What can hang from each mark:
J180: J29 J659
J578: J29 J659
J300: J29
J29: J180 J578 J684 J929
J659: J180 J578 J684 J929

Every row comes from one small tree of marks. The marks that hang from a mark follow it in brackets, in the order of their numbers. Every link used is in the known rows. Which tree was each row made from?
Known rows:
J300(J29(J180 J578(J659) J929)): [-11.1  -8.7  27.7 -12.9  35.1 -13.9 -21.5  -0.3  14.7  41.1 -66.0  -4.0
 -54.4 -30.7 -12.9  39.1  21.2 -14.5  -2.7]
J659(J180(J29(J684)) J578 J929): [  9.3 -49.6 -19.4   9.7 -26.4 -25.1  -6.2  11.5  13.2  45.1 -47.7  10.8
 -50.8 -31.3  12.6  51.8  28.2  -6.2  43.4]
J578(J659(J180 J929)): [-12.2 -29.3  -5.8 -39.4   3.0  -1.1  -6.6   9.6  11.5  12.7 -39.0  21.5
 -53.1 -18.3  24.8  29.7   6.2  12.9  14.2]
J300(J29(J180 J578 J684 J929)): [ 17.0  -7.5  41.2  14.9  26.9 -28.0 -18.3  -5.8  12.7  68.8 -68.1  -9.0
 -56.8 -20.7 -19.6  45.5  33.0 -41.7   6.9]
J300(J29(J180(J659(J684)) J929)): [ 30.9  -4.8   5.1 -11.0  35.8  -9.5 -24.4   4.0  22.7  26.7 -25.1  -2.8
 -44.6 -22.3   1.6  31.8  40.5 -29.2  13.3]
J300(J29(J578(J659(J929)))): [-21.1 -25.6 -11.2  -5.1   7.9  -9.6  -1.0  19.9  15.1  30.2 -68.6   5.1
 -35.7 -30.1  16.5  23.5  14.9 -12.7  13.7]
J180(J29(J929) J659): [ -0.1 -29.5  10.7  -3.7   6.5 -20.4 -23.5 -13.7  39.7  29.6  -4.3 -14.2
 -43.7 -30.9  -0.4  35.7  37.4  27.6 -21.6]
J659(J684 J929): [  8.8 -11.3 -14.4  -8.7   2.4  -3.2 -11.2  12.5  19.6  16.9 -35.5  15.8
 -27.6 -19.2  14.0  19.8  27.0  -9.7  24.7]
J180(J659): [ -6.2 -15.0  15.8  -5.7  23.3 -26.8 -15.9 -10.9  19.4  -4.9  -8.2  -7.8
 -17.8 -14.7  17.6  15.1  38.6  13.2  -1.9]
J659(J180(J29) J684 J929): [ -2.6 -37.7 -37.4 -11.5 -20.6   2.3  -2.7  19.5  25.9  41.5 -24.4  32.2
 -55.4 -19.9  30.8  36.4  21.0  11.9  28.8]
J578(J29(J180 J684)): [ 13.3 -19.9  29.4  16.4  40.5 -25.0  -1.7 -13.3  -0.6  36.8 -29.1   8.2
 -43.0 -16.4 -17.4  47.6  32.4 -12.9  26.7]
J659(J180(J29(J684)) J929): [  8.9 -45.6 -10.1   0.3 -22.1 -22.5   2.7   5.6  22.0  56.3 -35.5  19.6
 -67.4 -19.6  19.2  49.8  13.9   4.7  22.2]
J659(J180(J29)): [-27.0 -35.2   3.1  -1.4  -9.7 -21.7  -0.4  -9.7  21.9  35.7 -16.6  16.5
 -50.5 -18.4  23.8  44.7  26.3  24.2  -4.0]
J300(J29(J684)): [  6.9 -14.4  25.3  15.4   7.6 -36.5   5.0  -6.5   7.6  42.3 -47.8  -5.9
 -30.5 -20.7  14.8  48.1  29.1 -32.9   1.1]
J578(J659(J929)): [ -6.8 -19.0  -0.3 -24.2  10.9 -12.6  -7.1   3.3  17.2   3.8 -43.2   7.8
 -37.8 -30.2   9.4  26.4   9.2   9.9   7.5]
J300(J29(J578 J929)): [-19.2 -13.7  26.6  10.6  12.3 -13.8 -16.9  -1.5  22.3  52.9 -58.2  -8.8
 -33.5 -22.1  -2.3  32.1  39.9 -20.6 -20.0]
J659(J180(J29(J578 J684)) J929): [ -6.6 -44.6 -10.7   5.1 -22.1 -15.6  -5.2  14.9  21.1  65.7 -49.3  15.1
 -62.5 -13.1  17.1  38.7  19.4   6.0  28.3]
J300(J29(J180 J578 J684)): [  4.7 -10.5  28.7  23.8  27.3 -38.3  -3.0  -1.9   4.3  52.9 -64.7  -0.7
 -41.9 -17.6  -2.8  40.3  31.7 -40.8  27.7]
J578(J29(J929) J659(J180 J684)): [-12.8 -15.0   2.7 -48.3  13.6  33.2 -25.0  18.1   9.8  30.7 -19.7   9.8
 -51.6 -15.3  10.8  37.0  27.0  16.5   2.4]
J29(J180(J659(J684)) J578 J929): [ 11.8   0.5  12.8 -17.6  37.8  -4.1 -45.4   8.3  24.7  17.9 -27.4  -5.7
 -39.8 -14.8  -7.0   8.1  46.9  -3.3  20.3]

Which tree is each row?
[ -3.9 -19.2  27.1  11.8  -7.5 -25.1 -24.0  -5.8  29.0  67.5 -45.8 -17.8
 -49.5 -28.0 -11.9  44.7  36.7   7.5 -13.1]
J180(J29(J578 J684 J929))
[ 23.6  -6.4  40.5  -5.4  38.2 -27.0 -40.5  -6.3  18.1  34.1 -36.8 -17.3
 -50.3 -14.6 -18.3  22.5  39.7  -8.9  11.6]
J29(J180(J659) J578 J684 J929)
[-13.5 -27.2  19.5 -27.4  11.9  -0.8  -2.7   5.7  -3.8  31.2 -28.8   5.0
 -49.9 -11.9  16.4  45.4  18.1  12.7  14.3]
J578(J29(J684) J659(J180))
[  3.9 -40.8 -11.7  25.7  32.7 -11.1  -6.2   2.8   1.6  16.3 -42.8  20.0
 -27.9 -33.9 -25.6  35.0  39.2 -18.1  57.9]
J659(J578(J29(J180)) J929)
[ -0.4  -5.5 -17.9 -27.2  27.3  -0.2 -23.2  24.1  13.2  11.7 -59.2  17.3
 -44.6 -24.4   3.4  13.5  16.0  -2.4  48.4]
J29(J180 J578(J659(J684 J929)))
[ -9.0 -43.0 -14.6  21.9  12.1  -4.6  -3.9   6.9   5.0  14.7 -39.1   9.8
 -12.4 -33.1  -7.7  30.1  44.3  -8.1  38.2]
J659(J578(J29) J929)
[ -7.5 -33.5 -41.6 -37.5 -18.3   8.2  -7.0  25.3  23.9  27.9 -30.0  26.9
 -61.3 -27.6  35.7  37.8   7.8  24.2  27.5]
J578(J659(J180(J29) J684 J929))
[ 12.1 -39.1  -3.8  24.5   7.3 -13.4  -5.3  10.2   0.5  29.9 -47.2   0.2
 -18.6 -31.5 -11.5  38.9  41.2 -21.1  46.0]
J659(J578(J29(J684)) J929)
[  9.4 -12.7   5.1   3.7  34.7   5.3 -32.6   4.6   7.8  25.8 -33.9   2.7
 -29.3 -32.1 -29.3  38.9  55.7 -18.1  38.5]
J659(J578(J29(J180 J929)) J684)
[ 19.7 -10.8  37.7   6.3   6.3 -25.6  -9.3  -9.5  17.4  60.3 -51.2 -15.8
 -45.9 -23.8  -3.2  53.4  31.3 -35.8 -17.9]
J300(J29(J684 J929))
[ -2.6  -3.0  33.0 -14.4  33.8 -31.8 -20.5  -0.2   2.2  20.9 -59.8  -5.7
 -47.1 -21.3  -4.3  31.3  18.3  -1.5  24.9]
J29(J180 J578(J659) J684)
[  3.0 -11.3  35.5  13.0   7.5 -21.2 -17.1   2.9  15.8  68.0 -65.9 -17.8
 -40.4 -19.5  -5.3  40.3  37.7 -32.5 -12.8]
J300(J29(J578 J684 J929))
[ 27.4  -9.7  -2.9  -1.8  29.6 -14.8 -34.1  10.3  15.4  14.5 -36.1 -10.1
 -29.7 -34.7  -4.9  32.0  54.7 -39.6  36.1]
J300(J29(J180(J659(J578 J684)) J929))
[  5.9 -15.7  27.3 -10.4  44.5 -18.1  -4.4  -6.4  -1.7  24.4 -35.2   2.7
 -47.8 -25.1 -13.6  47.4  18.2   0.0  27.3]
J578(J29(J180 J684) J659)
[ -3.8 -33.1  11.6  -0.2 -15.2 -28.7  -2.0  -7.1  16.4  51.2 -25.3   6.5
 -58.3 -14.7  23.6  53.9  23.3  12.1   5.4]
J659(J180(J29(J684)))
[-15.1 -11.0  21.3  -5.3   9.7 -26.7  -6.2   9.9   4.8  38.4 -69.1 -15.4
 -32.2 -23.6  17.9  37.6  22.6 -17.8   5.7]
J300(J29(J578(J659) J684))
[  3.3 -19.3  31.9   5.2  44.2  -5.3 -16.7 -18.5  13.1  38.5 -23.8   8.4
 -48.3 -23.6 -33.9  44.4  37.0  -2.2   0.0]
J578(J29(J180 J929))
[  0.2 -22.6   0.0  -3.7   3.5 -18.2  -1.8  20.6  11.0  44.9 -77.6  -5.1
 -43.3 -27.4  15.9  33.2  12.3 -25.0  24.4]
J300(J29(J578(J659(J929)) J684))
[ -0.1 -29.6 -32.6  11.5   7.8   9.7 -11.7  23.8   5.2  14.3 -38.9  12.5
  -8.7 -32.4  -0.1  24.7  47.4 -15.7  53.7]
J659(J578(J29) J684 J929)
[ 28.8   1.2  13.3 -23.7  38.4  -8.1 -38.7  -2.0  24.8   9.9 -12.0  -3.4
 -43.5 -19.4  -7.5  19.8  39.9  -3.4  13.7]
J29(J180(J659(J684)) J929)
[-29.0 -35.9 -18.3  -6.8  -5.3 -12.7  -8.5  13.0  28.6  30.5 -50.4   5.9
 -45.4 -36.9   9.7  26.4  13.3  29.4  11.4]
J180(J29(J578(J659(J929))))
[ -7.7 -16.3  28.9 -28.9  -0.3  -5.4 -19.8  15.2   9.1  61.9 -67.9 -11.1
 -63.6 -16.3  15.4  45.0  20.3 -17.2  -6.0]
J300(J29(J578(J659(J180)) J684 J929))
[ 11.2 -27.2 -30.1  14.6  29.5   2.7 -14.7  17.6   2.9  15.2 -40.1  23.3
 -23.8 -32.0 -15.8  28.2  44.3 -23.8  72.9]
J659(J578(J29(J180)) J684 J929)
[ -8.8 -35.2  13.2   8.4   6.0 -11.9 -10.2   5.4  -8.5  30.7 -35.6   2.1
 -27.4 -16.6   7.7  45.9  46.8 -10.6  36.2]
J659(J180 J578(J29(J684)))
